Each row was made from one small tree. The marks that hang from a mark follow it in brackets, in the order of their numbers. Every link used is in the known rows. Write each row's tree.
Known rows
z_64{z_169{z_150{z_158} z_632 z_720}}: 35	36	-1	-5	6	-1	0	1	27	19	-3	62	22	31	13	-11	-26	14	-15	-6	-4	27	8	8	-6
z_632{z_158{z_720} z_169{z_64} z_520}: 32	4	2	6	25	15	17	35	39	-35	12	13	10	44	-3	9	-30	20	-10	-35	-2	23	11	9	-9
z_158{z_632}: 30	9	5	-8	12	-3	1	-2	36	-6	-11	25	20	17	10	-18	-18	8	-9	-3	-10	10	1	8	-12
z_169{z_64{z_436} z_150 z_720}: 37	19	-16	-14	3	13	4	-8	10	-1	-5	48	25	41	5	-6	-30	21	-12	-26	5	5	6	16	-18
z_150{z_158{z_632 z_720{z_169{z_64}}}}: 16	0	8	-8	25	10	2	-18	27	-7	-8	33	17	20	13	-1	-29	12	-16	-8	-17	12	0	17	-11
z_169{z_632{z_158}}: 30	20	-11	-4	10	4	-7	2	35	6	0	42	12	27	3	-25	-18	10	0	-14	1	33	13	1	-9
z_158{z_720}: 15	13	10	-10	15	-1	3	4	34	-3	-14	26	18	15	4	-5	-20	-3	-24	-9	-9	11	2	12	-5
z_64{z_169{z_150 z_632 z_720} z_436}: 44	36	-2	-2	-2	-8	10	-4	20	22	-12	70	27	36	14	-3	-30	11	-14	-15	-2	22	10	13	-18
z_64{z_169{z_632} z_436}: 37	27	1	5	7	-12	16	-11	21	16	-15	59	20	22	13	-2	-20	-4	-8	-18	-4	21	18	11	-20
z_64{z_169{z_150 z_632}}: 41	42	1	3	6	-8	-2	1	27	13	-7	53	21	29	7	-20	-24	1	-5	-17	-1	29	9	7	-7
z_64{z_169{z_720} z_436}: 30	15	7	-4	3	-8	26	-5	19	18	-12	54	21	20	13	13	-19	1	-21	-10	-12	12	14	12	-21
z_169{z_150 z_720}: 29	25	-5	-22	-2	0	-7	8	27	9	0	44	21	35	5	-14	-22	18	-18	-5	1	18	-1	8	-5
z_64{z_169{z_150 z_632} z_436}: 45	39	1	3	2	-13	6	-9	21	14	-12	65	22	31	12	-6	-29	1	-7	-24	-2	26	13	14	-21
z_150{z_169}: 26	27	5	-4	19	-14	3	2	17	-5	5	30	5	26	1	-11	-13	13	-7	-10	-6	27	11	15	-7
z_158{z_150 z_720{z_169{z_64}}}: 12	22	14	-10	7	13	3	-7	17	-5	-5	14	23	29	0	4	-29	1	-17	-19	2	21	-1	18	-11
z_436{z_64{z_169{z_632}}}: 47	20	4	2	9	-4	10	4	26	7	-11	34	21	8	0	-20	-7	3	-5	-13	0	17	10	0	-3
z_632{z_169}: 30	15	6	-7	22	-4	1	8	28	-13	-4	26	12	29	4	-9	-4	-4	-8	-16	5	20	15	1	0
z_158{z_632{z_169{z_150}} z_720}: 38	20	18	-3	22	2	-3	14	44	-19	-18	25	29	35	11	-10	-34	12	-22	-12	-8	8	-9	13	-6
z_64{z_436}: 25	10	-1	-11	6	-11	8	-12	21	2	-10	41	13	17	8	1	-13	-3	-10	-16	-5	14	15	11	-20
z_632{z_158 z_169}: 32	7	6	-4	22	6	3	19	38	-16	7	24	6	33	-2	-3	-14	7	-5	-23	-4	32	17	-1	-11
z_720{z_169{z_150 z_632}}: 30	27	-2	-11	2	-2	-10	-16	13	16	-4	45	17	46	0	-27	-24	5	9	-19	10	40	3	6	0
z_158{z_632 z_720}: 26	10	14	-5	16	1	3	5	43	-9	-19	23	27	18	10	-10	-31	8	-24	-4	-16	4	-8	15	-9
z_632{z_158 z_169 z_520}: 32	6	2	0	16	0	11	38	42	-26	19	18	2	40	-2	5	-19	19	-4	-24	-2	35	15	3	-9
z_64{z_169{z_150 z_632 z_720}}: 39	39	-1	-3	2	-3	2	6	26	21	-7	58	25	33	9	-17	-25	10	-13	-8	0	26	6	6	-5
z_64{z_169 z_436}: 32	18	9	0	7	-13	23	-9	19	10	-13	49	17	15	11	9	-19	-9	-14	-18	-12	16	17	13	-23
z_150{z_158 z_169{z_64 z_720}}: 21	15	-6	-8	30	5	6	-10	9	-7	13	42	5	28	9	1	-17	30	-15	-9	-10	19	13	20	-11

Which tree is each row?
16	10	10	-7	8	17	4	5	30	-6	5	17	14	29	-5	6	-33	10	-11	-23	-9	31	5	12	-19
z_632{z_158{z_150 z_720{z_169{z_64}}}}
37	21	-23	2	14	10	3	-22	12	-1	-10	48	21	31	8	-21	-19	6	2	-30	12	12	18	10	-14
z_169{z_64{z_436} z_632}
26	25	-14	-5	29	7	0	-12	10	-1	12	51	7	36	12	-10	-19	35	-10	-9	-2	24	14	17	-8
z_150{z_158 z_169{z_64 z_632 z_720}}
45	20	9	-3	9	-5	6	3	25	1	-6	34	18	8	0	-11	-13	6	-8	-15	-7	16	8	6	-8
z_436{z_64{z_169{z_150{z_158}}}}
35	17	-26	-6	8	17	8	-15	12	10	-10	55	26	38	10	-17	-20	20	-8	-18	14	8	14	8	-11
z_169{z_64{z_436} z_632 z_720}
26	5	1	-8	28	6	-1	-10	29	-17	-1	32	13	19	16	-6	-16	12	-11	-9	-11	12	10	10	-11
z_150{z_158{z_632{z_169{z_64}}}}
30	13	-2	-9	5	5	5	-26	0	3	-6	38	17	44	-2	-10	-28	3	7	-32	5	26	6	14	-12
z_720{z_169{z_64{z_436} z_150}}
28	16	-15	-11	4	11	-2	9	35	19	2	49	18	35	6	-20	-18	24	-10	-2	2	28	9	-1	-7
z_169{z_632{z_158} z_720}
36	29	-13	9	22	0	6	6	16	-13	15	33	6	42	-1	-17	-24	30	4	-25	2	32	14	15	-10
z_150{z_169{z_64 z_632{z_158 z_520}}}
32	9	-4	-7	22	13	9	7	19	-12	-3	28	18	36	4	-7	-8	8	-12	-18	10	10	14	1	1
z_632{z_169{z_64 z_720}}
38	26	7	-6	-1	-8	16	-2	19	16	-10	60	24	30	11	8	-29	6	-19	-15	-10	16	9	15	-22
z_64{z_169{z_150 z_720} z_436}
37	28	0	6	4	-15	20	-1	23	11	-8	56	19	25	14	1	-22	2	-7	-19	-3	23	17	12	-19
z_64{z_169{z_632{z_520}} z_436}
42	11	9	-4	7	-1	18	9	25	10	-10	30	21	7	-1	-9	-7	6	-12	-6	-5	11	8	1	-4
z_436{z_64{z_169{z_720}}}
34	21	-15	-14	5	17	-1	-1	15	-1	0	41	24	39	2	-16	-26	21	-12	-22	6	8	2	12	-8
z_169{z_64 z_150 z_720}
14	31	13	-11	3	5	-5	-4	24	5	-6	23	22	32	2	-2	-28	3	-16	-11	5	30	-3	14	-7
z_158{z_150 z_720{z_169{z_632}}}
25	6	5	-10	26	1	-4	-6	34	-14	-1	34	11	18	17	-5	-14	12	-13	-4	-13	16	9	9	-11
z_150{z_158{z_632{z_169}}}
36	24	3	-14	14	0	-5	16	27	-7	-1	37	17	43	4	-10	-14	11	-14	-12	8	21	7	3	2
z_632{z_169{z_150 z_720}}
33	29	7	-7	2	-4	9	8	26	14	-5	48	22	26	6	-5	-23	6	-19	-8	-8	20	5	9	-8
z_64{z_169{z_150 z_720}}
21	20	1	-6	1	-2	10	34	36	-15	30	16	4	35	-2	9	-27	35	-10	-13	-8	40	9	14	-20
z_632{z_158{z_150{z_169{z_720}}} z_520}
13	30	12	-10	1	4	-1	2	26	1	-1	21	21	34	2	0	-29	7	-15	-11	6	31	-3	16	-7
z_158{z_150 z_720{z_169{z_632{z_520}}}}
22	18	-3	-2	34	1	3	-15	8	-15	13	37	1	24	7	-3	-16	21	-7	-17	-11	22	16	20	-13
z_150{z_158 z_169{z_64}}
27	8	-12	-1	9	12	10	-11	12	4	5	33	13	46	-4	-18	-25	14	13	-27	9	36	10	6	-5
z_720{z_169{z_64 z_632{z_158 z_520}}}
36	23	-1	-11	8	-5	5	35	33	-16	12	31	14	50	5	-3	-18	24	-12	-14	11	24	5	8	3
z_632{z_169{z_150 z_720} z_520}
48	21	10	-1	7	-5	8	7	25	3	-9	31	20	10	-3	-15	-13	3	-6	-17	-4	15	7	4	-7
z_436{z_64{z_169{z_150}}}
28	28	-9	-5	4	5	-11	4	35	4	5	36	14	28	3	-20	-18	13	-1	-14	3	36	12	3	-13
z_169{z_632{z_158{z_150}}}
34	0	-7	-1	17	17	19	37	34	-26	20	20	9	48	-2	7	-23	30	-7	-26	4	24	15	3	-7
z_632{z_158 z_169{z_64 z_720} z_520}
32	22	-3	2	23	-6	11	-10	5	-13	2	33	8	31	2	-6	-18	15	-4	-25	-3	18	15	20	-16
z_150{z_169{z_64{z_436}}}
34	24	6	-8	3	-8	14	-6	20	15	-6	64	21	27	15	13	-29	10	-21	-13	-13	18	11	17	-23
z_64{z_169{z_150{z_158} z_720} z_436}
22	28	-7	-9	24	-5	-4	-5	18	6	13	54	5	32	13	-10	-16	33	-13	3	-6	31	12	15	-6
z_150{z_158 z_169{z_632 z_720}}
17	5	9	-10	23	3	-2	-7	39	-9	-7	34	16	11	16	-2	-25	11	-23	-1	-21	9	1	16	-12
z_150{z_158{z_632 z_720}}
43	23	-6	0	15	-1	9	19	21	-31	8	30	13	50	4	-1	-23	17	-2	-36	12	19	13	14	-7
z_632{z_169{z_64{z_436} z_150} z_520}
22	43	7	-1	16	6	-4	5	21	-13	1	21	20	31	4	-3	-29	17	-19	-17	3	23	2	22	-12
z_158{z_150{z_169{z_64 z_632}} z_720}
43	20	-4	-9	17	9	3	5	16	-13	-4	40	21	48	5	-4	-20	13	-10	-27	11	12	11	9	-7
z_632{z_169{z_64{z_436} z_150 z_720}}
28	22	-7	-7	19	15	-8	-12	19	-17	-1	39	18	29	5	-11	-31	12	-11	-30	-4	11	5	19	-12
z_169{z_64 z_150{z_158{z_720}}}
38	24	8	-3	14	8	-1	2	28	-24	-3	14	25	31	12	-2	-22	14	-9	-17	4	13	4	13	-20
z_158{z_150 z_632{z_169{z_64{z_436}}}}
